Each row was made from one small tree. The marks that hang from a mark follow it in brackets, in alphabetical order. Every link used is in the known rows. Write each row's tree.
Known rows:
kufoz[suvi[siguz[vikiz]]]: [ 11   0   1   8   2  13  -9  -3  -9  -3  -6  14  14   0 -12   5  -4 -18
  -1  21  -3  -3  -9  12  -8   3   6   4   1   1 -23   9   1  -3   2  12
  -8  29  22  -5   5  12  -6  10  10   2  -7   1  -7  -8  10   0   1 -12
  -4  10  -3   5  -6  13   1]
vogun[kune[suvi] siguz[vikiz]]: [-21   5  15   1  20 -13   1   8   7  -1  25  17 -17   9  25 -22  -2  20
   3   5  -1  -2  14  -1   8  -5  -2  -5   5  -3  29  -1   6   1 -17   2
   7  -3 -26  -2   4 -21   7  19   8  30  11   9   4  -6  -7  -3  -6 -19
 -28   4   3  -4  -4  -7   5]
kune[siguz suvi[vikiz]]: [ -3   3   1   9   4 -12   3  -5  -4   3   6  25 -11   3   2   1   2  15
   5 -16  -2   1   9 -12   0   1   3   2  11  -7  22   2  -6  11 -17  18
  12  13 -35 -11  -6  20  -1  10   9  28  -3  18   8   9   6   4  -2  -9
 -25   6   3  15   4   8  15]
suvi[kune[siguz] vikiz]: [  8  -2   0   1  -6  -6  -3  -6  -9   0  -5   9 -10  -4  14   7  18   5
  -3 -16   3   1   5 -24   3  -1   1   1  10  -1   2   0  -6   9  -5   3
   7  -4 -17  -6  -4   3  -5 -10  -5  10  11  10  12  14   5  11   5   0
   0   1   2   9   7  -2   5]
siguz[suvi vikiz vogun]: [ -1  -3   4   5  -1  -3   1   1  15  -2   5  14   5  -3  18   3   3   4
   3  26   1   0  -3  15 -10  -2  -6  -6  -8   4  -8  -2   1   3 -15   5
  -2  -1   9   7   0  26  -5   3  19  15   2   3  -3  -8  -1 -13  -3 -10
  -2  -7   4  -8   0  -8  -5]
vogun[siguz[suvi vikiz]]: [  3  -2   2   4   2 -11  -8  -4  13  -4  17  11 -10   0  28  -4   1  -5
   4  40  -8  -7  14  -2  -7  -4  -4 -10   2   7   6   6   0   7 -22  11
 -11   9  -4   0   5  14  -1  16  14  29   0   6  -6  -8  -7  -9  -4 -38
  -1   5   3   2   6  -8   6]
kufoz[suvi[kune[lavab] vikiz]]: [ 12   5  -6  -6  -7   9 -15   3 -17  -9 -15 -23   3  -4 -22  13  -6 -20
   0   1   4  -3  -6 -11   2   0  -4   9   6  -2  -1   9   2  -4  15  -7
 -11  -1   3   1  -3  -3  -1 -19   0 -25 -13  -8  -6   6   4  10   4   1
  12   8  -6  12   9   7  -1]
siguz[kune suvi vikiz vogun]: [ -3  -3   1  -2  -2  -5   9   2  21  -2   4  13   4  -1  15   0   4   6
   5  -7   1   0  -5   0  -9  -6  -8  -4 -13   7 -16  -4   4  -7  -6  -1
   7 -10   5   6  -4  16  -1   9  10  15  -2   1  -1  -8  -4 -11  -3   3
  -2 -12   6 -18   4 -10  -2]
kune[siguz[suvi[vikiz]]]: [  7   2  -7  11 -14  -9  -3  -8  -2  -4  10  29  -3  -6   2   2   4  -8
   1  10  -2  -1  10  -1  -7  -1   1  -1   6   2  11   6  -5  19 -15  14
   0  16  -8  -8  -2  24  -1   9  10   9  -9  11   0   7   5  -2   1 -27
  -7   4   3  13   3   2   8]
siguz[kune[lavab suvi] vogun]: [-11  -4   0  -8   5  -7  18  14  12   8   3 -34   2   6  -2  -6  -8  28
  10 -44  -5   5   1   2   7   3  -6   2  -3   1  13 -11  -1 -12   4  -9
  17 -20 -24  10 -10 -11   6  -1 -17  -4   5  -5   2  -4  -9  -1  -2  48
  -7 -17   2 -10  -2  -4  -6]
siguz[suvi vikiz vogun[kune[lavab]]]: [-13  15   1  -5  -8  -4  -1   8  16   1  24   6   5  -2   0 -19 -11   3
   1  21   3  -1  -5  27   5  -3 -11  -6 -14  -3  23  -3  13  -2  -5 -10
  -3 -17   7  13   2 -14  13   4  -4 -15   0  -6 -11 -12  -7 -14  -6  -3
   8 -10  -2 -14  -9 -14 -11]
suvi[kune vikiz]: [  6  -1   0  -4   6   5   2  -3 -10  -5 -13  -6  -7   1   4   9  12   8
  -2 -10   5   2   5 -23   1   2  -4   3  13  -1 -15   3  -1   7   6  -9
   1  -8  -2   1   1   5  -1 -19  11   0   6   7  12   8   0   8  -2  -2
   3  -1   1   6   6   2   0]
suvi[kune[lavab] siguz[vogun] vikiz]: [  3   2  -3  -3  11  16   5   2  -8   6 -26  -9  13  -2 -31   5   8   0
  -8  -9   7   5 -18   5   8   0   0   4 -15 -24 -10 -10   7  -4  28  -3
  -8 -11  18   3   2  -9  -3 -20 -17 -21   8  -6   1  16   3  10   8  30
  14  -6   0  -2   4   3  -4]
vogun[kune[lavab]]: [ -6  10   2 -12  -6  -2   0   9   3  -3  24 -26  -7   1  -2 -15 -10  17
  -4  -9  -3   3  12   5   9   5   1   1  14  15  25  -2   5   2   4 -21
   2 -21  -3   6   0 -27  18 -10  -9 -29   2  -8   2 -12  -8   2  -2   9
   8  -2  -7  -2 -14  -9  -8]
vogun[kune[lavab] siguz[suvi]]: [ -8   3   1  -8 -13 -10  -6   6   6  -2  31 -19 -14   2   7 -20 -12  -3
  -2  14  -2  -4  20  15  10  -3  -6  -7  -4  15  36   3   1   8   0  -9
  -8 -14  -2   5   2 -34  12   1 -12 -12  -1 -12  -8  -7 -14  -5  -8 -16
   8  -4  -7   4 -10 -16  -2]
kune[lavab]: [  3   2  -5  -8  -5  -4  -1   4   5   3  10 -41  -6  -3   1   0 -11   9
   0   2  -7  -1  14  -1   0   7   1  -1  17  12  13  -2  -5   8  -3 -15
  -6 -12  -7   2   2   0   1 -11   0 -21  -1  -3   1 -10  -7  -1  -5   9
  11  -3  -6  10  -4  -2   2]
kufoz[suvi]: [  9  -6   0  -2  -6   2  -9  -1  -6  -5   2 -23  -5   1  10   8  -5  -7
   5  -7  -8   0   0  -5  -5   4   3   6  16  24 -13  12  -9   0  -7   1
   2  11   3   3   0  10   0  -6   9 -10  -7  -3   1 -13   3   4  -1   4
  -8   5   0  13  -5   7   2]
kufoz[suvi[kune siguz[vogun] vikiz]]: [  9  -5  -1   1   8  19  -3  -3 -16  -1 -32   5  12   1 -19  11  14 -16
  -2 -16  10   8 -29  11  -2   2   4  15 -16 -15 -36   2   0 -10  28   8
  -1  15  29   0   3  -1  -7 -15   0 -14  -4  -1  -1  15   8  12   9  24
  -2  -1  -1   3   2  13  -5]
kufoz[suvi[siguz[kune] vikiz]]: [  8  -2  -4   2   3  15  -1  -4 -12  -9 -17  15   9  -4 -36   7  -3 -17
   3 -33   2   5 -10  -1  -4  -1   8   6  -1  -4 -25   8   1 -10  27  11
   0  27  21 -10   6   7   3   4   4 -21 -16  -2  -5   7  10   8   7   8
  -4   9  -2   3  -5  24  -4]
vogun[siguz[kune]]: [ -5 -17   5  -3   6 -11  10   3   6  -1  17 -30 -21   1  28  -7   5  14
   5 -32  -9   0   6 -26   5   1   1  -3   8  16   5  -6  -4  -7  -3  -8
   5  -3  -7  -2   2 -11   1   2  -6   5   9  -2   6  -6  -9   6  -2  16
  -4  -3  -1   0  -3  -3   0]
kufoz[suvi[kune]]: [ 15 -12  -3 -11  -7   3 -10   0 -13  -3 -12 -29   1   8  18  12   3  -9
  -1  -8  -4  -1  -1 -13  -3   1   4   7  13  25 -25  10  -9  -2   6  -6
   3  -2   0   5  -3  -6  -4 -18   4  -1   2  -9   6  -3  -3   5   1   7
  -2   0  -3  12   3  -2   1]
kufoz[suvi[kune siguz vikiz]]: [ 15  -2  -2   1  -1  22 -11  -6 -24  -5 -28  12   7   1 -26  15   2 -21
  -3  -8   7   1  -8   0  -4   2   5  11   1  -6 -33  12  -3  -2  27   6
  -7  23  22  -6   6   2  -5 -10   2  -8  -7  -1   2  13  11  12   5  -9
  -3  10  -5  12   4  14   0]

Which tree is each row?
[  4   4  -4  -3 -12  -8  -3  -5  -6   2   0  -7 -11  -7   2   5   3  -2
  -3  -1   2   2   2 -18  12   0  -5   0   4  -6  23  -4  -2   4  -4  -3
   0 -14 -17  -6  -4  -9  -4 -14 -19 -10   3   0   3  17   0   9   1   1
  11   4  -1   9  11  -3   2]
suvi[kune[lavab siguz] vikiz]
[ -8   6   6   2   3  15  -6   4  -3   0   3  25   9   0  -4 -13  -2  -6
   1   1   9   4 -23  31  -1   2   7   4 -16  -8 -17   0   7 -17  12   6
   3   9  31   4   9 -16   5   6  -4 -14   1  -4  -4  -8   7  -2  -1  18
  -9   0   3 -13 -16   3 -10]
kufoz[suvi[siguz[vikiz vogun[kune]]]]
[  4  -8  -4  -4 -12  -5   2   4   4   5  -8 -34   4   5  12   3   0   3
  -1  11  -3   1   1   7   1   0  -7   2  -9  13  -1  -2   1   1   6 -13
  -3 -27   3  14 -11 -13   0 -17 -11  -9   4 -12   0   0  -7  -3  -5  13
  18 -16  -3  -6   4 -18  -2]
siguz[suvi[kune[lavab]] vogun]
[  9  -1   4   1  11   8   1  -7  -6   9 -16  11   5   7   4   8   3  -1
 -10  12   4   1   3  -9  -1   0   3   0   3  -1 -31  -3   1   2   7  -5
   4  -3   4   1   2  -2  -6  -1   3  20  13   1   9   4   8   0   2 -15
   3   2   1 -11   7  -5   0]
suvi[kune siguz[vikiz]]
[ -4  10  -4   7  -2 -10   1   1  -4   5   8   7  -4  -2 -13  -3 -11   6
   4  -5  -3  -1  11  -5   5   2  -2   0  12 -10  41   3  -5  10 -13   9
   2   3 -36  -8  -9   9   1   4  -3   9  -3  13   1  12   4   4  -1  -7
  -7   3   1  12   1   6   8]
kune[lavab siguz suvi[vikiz]]
[  6  -1   0   0   2  10   0   0  -1  -1  -9  18  15  -1 -15   4  -4 -16
   2 -11   3  -2  -9  -2  -6   0   5   3  -4   4 -28   5   1 -14  13   5
   1  22  15  -6   7   0   1  16   4   0  -6  -4 -10  -8   8  -5   2  -4
  -6   5  -1  -9  -5  11  -5]
kufoz[suvi[siguz[kune vikiz]]]
[  0  19  -1   6  16  11   3   2 -10   1 -14   9  11   4 -43  -5 -16   1
  -4  -3  -1   0  10  10   1   6   5   5   6 -19  13   1   3   7  17   6
  -6  15  -8  -8  -6   8   4   5   5  -2  -8   7  -4  14   4  -1  -1  -8
  -5   5  -4   9   0  14   5]
kune[lavab suvi[siguz vikiz]]
[-11  10   2  -3  -9  -6  -7   9  14  -2  33   2  -7  -1   8 -23 -12  -9
   0  37   2  -6  15  11   6  -7  -4 -10  -6   4  38   0  11  -1 -13  -6
 -10 -10   3   5   8 -24  10  11  -4   0  -2  -6 -10  -5 -14 -13  -8 -35
   9  -2  -9  -4  -4 -16   1]
vogun[kune[lavab] siguz[suvi vikiz]]
[ -7  -1   2  -7   5 -11   6   7  11   3  18 -24 -14  -4  11 -11  -7   1
  12   0  -3  -5   6 -15   6  -3  -9  -6  -1  -5  29  -8   4  -7 -10 -10
  -6 -17  -8  -5   2 -11   2   8  -8  -4   3  -6 -10  -7 -11  -5  -1   3
  13   3  -5  -8   2  -8   1]
vogun[siguz[kune[lavab] vikiz]]
[  8  -2  -5  -4  -3   4   3  -1 -11  12 -19 -30   7   8 -12   2  -7   1
 -12   0   1   1   8  -2   6   4   4   5   6   8 -14  -4  -5   0  21 -15
  -2 -15   8   1  -2 -17   0 -14 -19 -14   8 -10   5   8  -3   4   4   5
  18  -3  -3  -3   2  -5   2]
suvi[kune[lavab] siguz]
[ -7   4   0   4 -10 -17   0   0   2  10  15 -15 -10   5  10  -7 -11  16
   3  -6  -6  -2  15  -4   8   5   2   0  14  10  38   0 -11  10 -21   3
  11  -4 -43  -2 -12   1   3   7 -11  11   0   5   3   1   0  -1  -3   6
  -9  -3   1  10  -1  -4   7]
kune[lavab siguz suvi]
[  7   6  -1  -3 -12  -5  -7  -3   2   3  -6  -8   9   3   4   4 -11  -9
  -6  39  -3  -5  15  -6  -3  -9  -7  -4  -1   8   2   6   3   6  -5 -15
 -13 -19  -3   9  -4  -1  -2  -3   7   8   2  -6  -2   0  -7 -11  -7 -34
  17  -2  -4  -8  10 -14   0]
siguz[suvi[kune[lavab]] vikiz]
[  2   2  -1   3   4   3   0  -1   5 -10  -5  14   4  -3  -4   1   8   2
   4   3  -1  -1  -4  11 -10  -1  -1   0  -4  -5  -8   1   2   8  -4   9
   0   4  13   2   1  26  -2  -4  16   1  -6   8  -2   0   2  -3   0   1
  -2  -4   2   3   2   5   0]
siguz[suvi[vikiz] vogun]
[  0 -12   8  -1  -2 -14   2  -6   8  11   3   6 -10   0  43   6  21  12
   0   0   7   4 -15 -12   1   1  -2  -1  -7  -6  -2 -13  -5  -2 -22   1
  13 -19 -13   4  -3  -1 -13  -4 -13  19  19   2  12   0   4   1   0  20
  -1  -4   6 -10   1 -13   0]
suvi[kune[siguz[vikiz vogun]]]
[ -5 -11   8   0  11  -9   6   4  13  -1  20  -9 -16   0  26  -6   7   8
   5 -10   1  -2   1 -20   0  -4   2 -10   4   0   5  -5   0  -7 -15  -3
   1  -6 -11  -3   3  -1  -3  12   3  15   9   7  -1 -10  -6  -5  -1  -2
  -2   7   0  -9   0  -6   1]
vogun[siguz[kune vikiz]]
[  2  -1  -5   8   8  20  -2  -4 -11  -5 -18  16  12  -5 -28   5  10 -13
   1  -9   5   3 -28  20 -10   3  11   6 -11 -14 -24   4   0  -7  17  16
  -4  27  31  -6   7  13  -8  -4   6 -19  -6   1  -5   5  11   9   5  26
  -6   7   5   8  -7  22  -1]
kufoz[suvi[siguz[vogun] vikiz]]
[ -1  -8   0   1   4  10   7   1   4   0 -12  11  11  -1  -7   5   3 -15
   3 -22   5   5 -27  13  -3  -3   1   2 -20  -9 -29  -7   4 -22  11  10
   7  14  24  -3   4  -1   0  11  -5  -8  -5  -5  -5 -10   6  -2   2  28
  -3  -3   6 -16  -9   9  -9]
kufoz[suvi[siguz[kune vikiz vogun]]]
[  0   0  -4  -1  -3   1   6  -1   3 -13  -1  14   2  -3 -13   3   0   0
   3 -20  -2   1  11 -11  -6  -5  -8   0   6   6 -10   3   1   6  13  -3
  -2   7   1  -4   3  17   5   7  16   0 -12   7   3   1   0   0   1 -17
  -2   0   3   0   6   6  -3]
siguz[kune suvi[vikiz]]
[ 12   4  -4   4   5  19  -7  -6 -19 -10 -15  18  12  -4 -31   4   0 -19
  -2  -1   1   1 -11  10  -9   5  10   8   7  -6 -21  10  -2  -1  15  14
  -9  37  25  -8   7  16  -4  -1  14 -11 -15   3  -7   6  12  11   6  -7
  -6  12  -3  18  -9  26   1]
kufoz[suvi[siguz vikiz]]
[ 10  -1   2  -3  11  13   2  -6 -16   1 -28   9   5   5 -17   8   7   2
  -9 -13   4   4   3  -8  -1   2   8   4   6  -9 -27  -2  -5   8  25  -2
  -3   3  10  -5   1   2  -4 -14   3   0   3   7  14  19   5   8   7  -7
   3   0   0   5   5   9   3]
suvi[kune siguz vikiz]
[-18  14   8  -2  -4 -17  -2   6   8   5  31  19  -6   1  10 -20 -14  15
   2   3  -3  -3  16   6  13  -1  -5  -6   4  -7  55  -5   9   4 -20  -2
  10 -14 -40  -2  -7 -21  14  17 -12  14   3   5  -3  -4  -4  -7 -11 -11
 -12   2   2  -8  -8 -10   1]
vogun[kune[lavab siguz[vikiz] suvi]]
[ -8   3  -1   8 -20 -13   0  -2  17   5  18  10   1  -5  15  -5  -1  -4
   4  33   1  -2  -6  16  -3  -3  -7 -10 -15  -3  28  -5   1   2 -29   9
  -4  -9  -9   3  -7  14  -4   7 -10   4   2  -1  -6  -3  -4 -11  -4  -1
  11  -5   5  -9   0 -10   1]
kune[lavab siguz[suvi vikiz vogun]]
[ -1  -3   3  -1  -1  -4   1  -2  10   3  -9   4   7   7  27  13  10   1
  -3  20   3  -2  -6   1  -6  -6  -9  -3 -16   5 -20  -2   5   3 -12  -5
   2 -15   6  13  -4   6  -6  -5   9  22   5  -2   5   1  -2  -9  -1 -11
   1  -7   5 -10  11 -13  -3]
siguz[suvi[kune] vikiz vogun]
[ -1  -2   1   8  15   6   8  -4   5   7  -9  14   9  -2   2  -1   7   8
  -5   9   6   4 -15  17  -4   3   8  -4  -6 -12 -20  -8   0  -3  -3   6
   3   4  21   1   6  13  -5   8   2   7  11   4   5  -6   8  -4   2  17
  -4  -4   2 -10  -4   3  -1]
suvi[siguz[vikiz vogun]]
